Each row comes from the steps of one walk. Every step used is in the known rows, and no mark comes twice. Write the walk behind each row, first mark first.
(in the rows, 128 means zero)
Known rows:
M-T-Z: [142 118 172 152  99  93 120 109 156 183 140 145 179 145 114 166 156 126
 175 113 144 130 109 100  90  98 103 142 119 168]
S-A-J: [120  73 157 114 102 140 112 119 119 167 145 177 179 180 105  87 162 151
  84  94 133 132 153 103 106  84 132  90 119 142]
C-P-T: [140 150 160 156  78 109 167 130 130 162 145 192 200 159  99 153 175 162
 129  85  92 150 131 115 115  80 120  80 146 156]
Z-T-G: [122 105 153 151  90 113 151 134 141 161 129 148 158 145 128 138 158 185
 176 147 146 155  59 111  58  77 115 117 129 158]
J-A-T-P-V-X: [140 130 189 162 104 113 132 152  90 160 130 139 174 142 126 186 162 234
 146 124  91 136  41  80 109 129  99  64 132 111]
V-X: [182 105 168 123  98 108 119 124 145 170 163 116 154 169 128 146 188 181
 115 145 101 106 112  88  63 110 116  82 149 144]
S-A-T: [103  77 162 125 109 131 110 132  96 166 153 163 199 193 110 115 143 160
 108  88 126 141 136  95 105 112 112  96 130 139]
A-J-L-T: [143  87 146 146 112 105 107 122 110 144 134 158 149  98 157 117 169 136
 131 105 127  92 142  89  96  79  86 120 116 134]
M-T-X: [175 157 174 142 104  94 104 118 168 202 133 149 186 129 122 183 172 166
 178 115 141 117 105  88  87 100 107 121 114 174]
P-T-Z: [144 122 161 154  83 105 148  97 146 164 128 164 155 131 123 163 169 142
 157 133 119 152  92 130 114 109 110 113 148 137]
S-A-J-L-T: [115  76 153 120 102 131  99 117  94 141 138 177 179 115 135  99 164 135
 119  97 112 108 166  96 113 110  98 116 116 147]
R-J-A: [157  47 180 130 173 115 102 148 122 154 135 141 153 143 130  87 172 172
 130 102 114 108 143  93  90  60 130 103 145 118]
P-T-G-W: [118  98 159 175  75  87 164 122 127 121 146 200 150 136 136 147 187 200
 141 119 108 154  66 123  76  77 108  78 155 150]
P-T-G: [132 132 158 157  67  92 154 119 125 152 124 188 172 136 122 134 176 195
 155 128 122 164  77 122  88  89 116 101 135 147]
F-Q-T-A-J-L: [121 131 163 142 116 102  74  84 140 167 113 168 145 158 144 151 134 196
 164 111 119 125 113 120 143  99 112 137  84 120]
Q-T-R-J-L: [177  89 165 147 116  85  74 106 150 161 127 138 134 129 162  92 137 157
 130 120 130  93 131 130 107  46 122 147 119 149]
F-Q-T-M: [118 146 159 156  74 113  99  73 178 175 117 173 162 175 124 154 138 188
 179 131 141 108 108 115  99 105 105 162  96 171]
Q-T-G: [123 118 145 155  62  96 125 103 134 169 141 166 162 181 134 117 145 193
 150 135 157 146  94 104  72  68 102 134 111 180]
A-T: [129  89 155 151 118 103 118 136 113 169 150 145 168 176 133 131 149 162
 121  96 140 126 111  86  90  83  96 101 129 127]
L-T: [134  92 148 150  88 114 118 117 126 157 177 156 159 153 136 128 173 149
 153 110 136 104 141  85  82 100  69 108 140 172]
J-A-T-X: [160 132 166 146 149 109 101 137 118 193 116 147 150 114 131 159 149 210
 179 112 124 150  80  78 118 122 102 107 130 108]
F-Q-T-R-J-L: [160 116 175 142 119  74  67  89 167 167 121 149 140 142 148  92 121 186
 163 116 107  77 128 118 131  74 120 173 104 142]
P-V: [148  96 169 150  75 111 138 139 135 156 161 152 166 174 134 140 191 169
 119 107 124 107 119 114  78  73 119  70 147 149]
F-Q-T-Z: [118 134 159 147  81  99 112  63 171 187 137 153 154 186 121 149 127 170
 190 135 134 118 104 101 122 115  93 172 110 161]
A-J-L-T-P-V-X: [154 129 171 158  63 109 139 125 116 137 131 155 165  88 150 173 186 178
 131 144  98  81  70  90  91 112  79  98 118 140]
Z-T: [135  87 157 143 117 126 133 133 144 167 143 125 155 158 142 154 164 163
 145 127 138 125 101 109  79  80 116  92 138 153]
C-Y: [149 111 151 140 102 106 126 119 154 149 160 149 171 197 110 126 177 172
  89  90 145 126 149 126  83  82 104  91 125 181]
J-L: [161  78 166 132 119 101  96 133 130 150 132 132 152 141 148 131 183 171
 135 114 111 101 140 101  68  76 113 106 138 133]

Which walk is each row?
[127  99 145 157 101 129 111 106 126 160 166 184 139 142 126 133 164 142
 155 105 153 143 112 109 111 103  74 101 122 139]  L-T-A-J
[140  94 161 151 109 117  87 117 119 141 157 155 148 123 146 161 178 162
 192 118 117 126 126 115  88 126  74 114 142 144]  J-L-T-A
[152  57 167 145 127 102 117 113 143 139 131 141 153  86 148 116 161  93
 173 142 121  83 124 104  77  92  82 178 144 138]  R-J-L-T-Z
[149  96 202 156 137 112 136 162  99 152 123 138 182 129 129 153 161 207
 126 130  91 109  46  84 103 100 111  85 135 100]  R-J-A-T-P-V-X
[161  82 165 155 131  90 102 131 138 171 146 154 142 149 126  78 126 148
 123  97 144 117  98 110 107  59 109 128 130 119]  A-T-R-J
[137  90 161 143 142 132 108 132 131 153 107 141 133 110 151 171 162 158
 154 127 130 150  79 138 103  86 127  96 120 107]  Z-T-A-J-L
[129 107 156 165  99 117 119 123 139 164 115 164 162 147 121 148 148 153
 144 115 155 135  84 112  70  92 102 128 120 131]  A-T-M
[131  95 163 149 120 141 119 126 145 167 149 138 146 165 130 183 165 171
 175 133 139 162  77 134  89 105 113  86 142 142]  Z-T-A
[130 171 184 154  43 103 128  87 156 174 147 149 184 196 126 192 158 238
 158 150  97  87  62  90 112 127  95 112 108 172]  F-Q-T-P-V-X
[137 104 150 132  81 120  80 103 110 152 144 187 146  97 125  80 144 149
 144  94 116 125 147 116 136 115  99 125 115 150]  S-A-J-L-T-R
[127  93 163 156 145 109 115 128 107 173 123 143 145 131 120 142 131 167
 178 110 127 165  84  90 118 120  99 124 136 101]  J-A-T-Z
[138  73 179 158 169 122 107 146 121 152  90 161 162 109 126 114 144 157
 146 109 136 129  95 109  90  79 125 135 124 100]  R-J-A-T-M
[104 146 156 151  64  87 117  86 151 175 136 176 169 192 120 119 132 220
 187 129 136 130  89  94  95  94 100 159  96 171]  F-Q-T-G
[128 106 166 164 136 124 103 136 111 160 102 163 152 120 123 147 144 185
 168 105 135 156  89 106  94 107 112 116 121 112]  J-A-T-M
[184 102 187 146 137  70  73 134 152 163 122 142 165  99 140 109 151 141
 151  93 120  90 132 117  97  53 128 142 115 149]  M-T-R-J-L
[192  71 174 138 131  89  82 128 155 152 128 141 130 115 139  80 160 155
 137 115 114  92 127 125  85  53 127 133 137 124]  T-R-J-L
[127  86 164 151 153 109 101 149  87 166 134 142 157 149 134 128 145 195
 145  84 120 146 114  80 114  99 107  87 132 107]  J-A-T
[123 134 186 172  67  99 130 135 137 165 141 171 209 166 118 186 176 179
 157  92 141 110  88  98  88  72  97  92 108 185]  M-T-P-V
[144 116 176 147 134  97  82 127 126 163 113 161 169 115 135 169 165 148
 150  88 132 137 117 118 111  80 121 108  97 126]  M-T-A-J-L
[144 135 162 162  75 120 134 107 151 152 105 185 162 121 126 167 183 159
 148 128 128 144  95 145  90  97 122 103 135 148]  P-T-M
[137 126 159 154 104 120 129 108 125 159 127 193 150 141 124 156 175 162
 126 102 129 173  92 143 139  92 123  68 128 111]  P-T-A-J
[114 104 162 160 126  97 120 150  87 160 119 168 161 135 121 111 137 220
 177 104 131 175  71  82  93  98 104 112 122 113]  J-A-T-G
[150  60 173 145 143 115  90 126 127 131 149 154 156 111 148 130 175 132
 172 120 115 101 131 118  82  98  87 134 145 132]  R-J-L-T-A
[164 113 143 157  91  94  88 108 128 153 140 170 114  81 148  96 149 148
 156 101 132 109 122 108 118  85  85 126 115 137]  A-J-L-T-R
[186 105 177 149 121  82 102 123 139 143 109 162 141  86 149 107 167 156
 135 112  93 111 114 147 123  67 136 114 144 118]  P-T-R-J-L
[142  91 155 143 115 125 107 116 141 168 146 173 135 169 116 131 169 161
 128 107 151 153 103 121 101  78 112  87 122 120]  T-A-J
[166  78 176 147 165 120 101 142 139 166 125 132 121 104 134 102 139 180
 172 120 121 134  91 125 121  70 138 106 142 125]  Z-T-R-J-A
[171  77 172 150 146  79  86 139 128 155 121 142 141 109 146  89 131 151
 131 100 121 103 104 114 103  61 116 139 127 102]  A-T-R-J-L
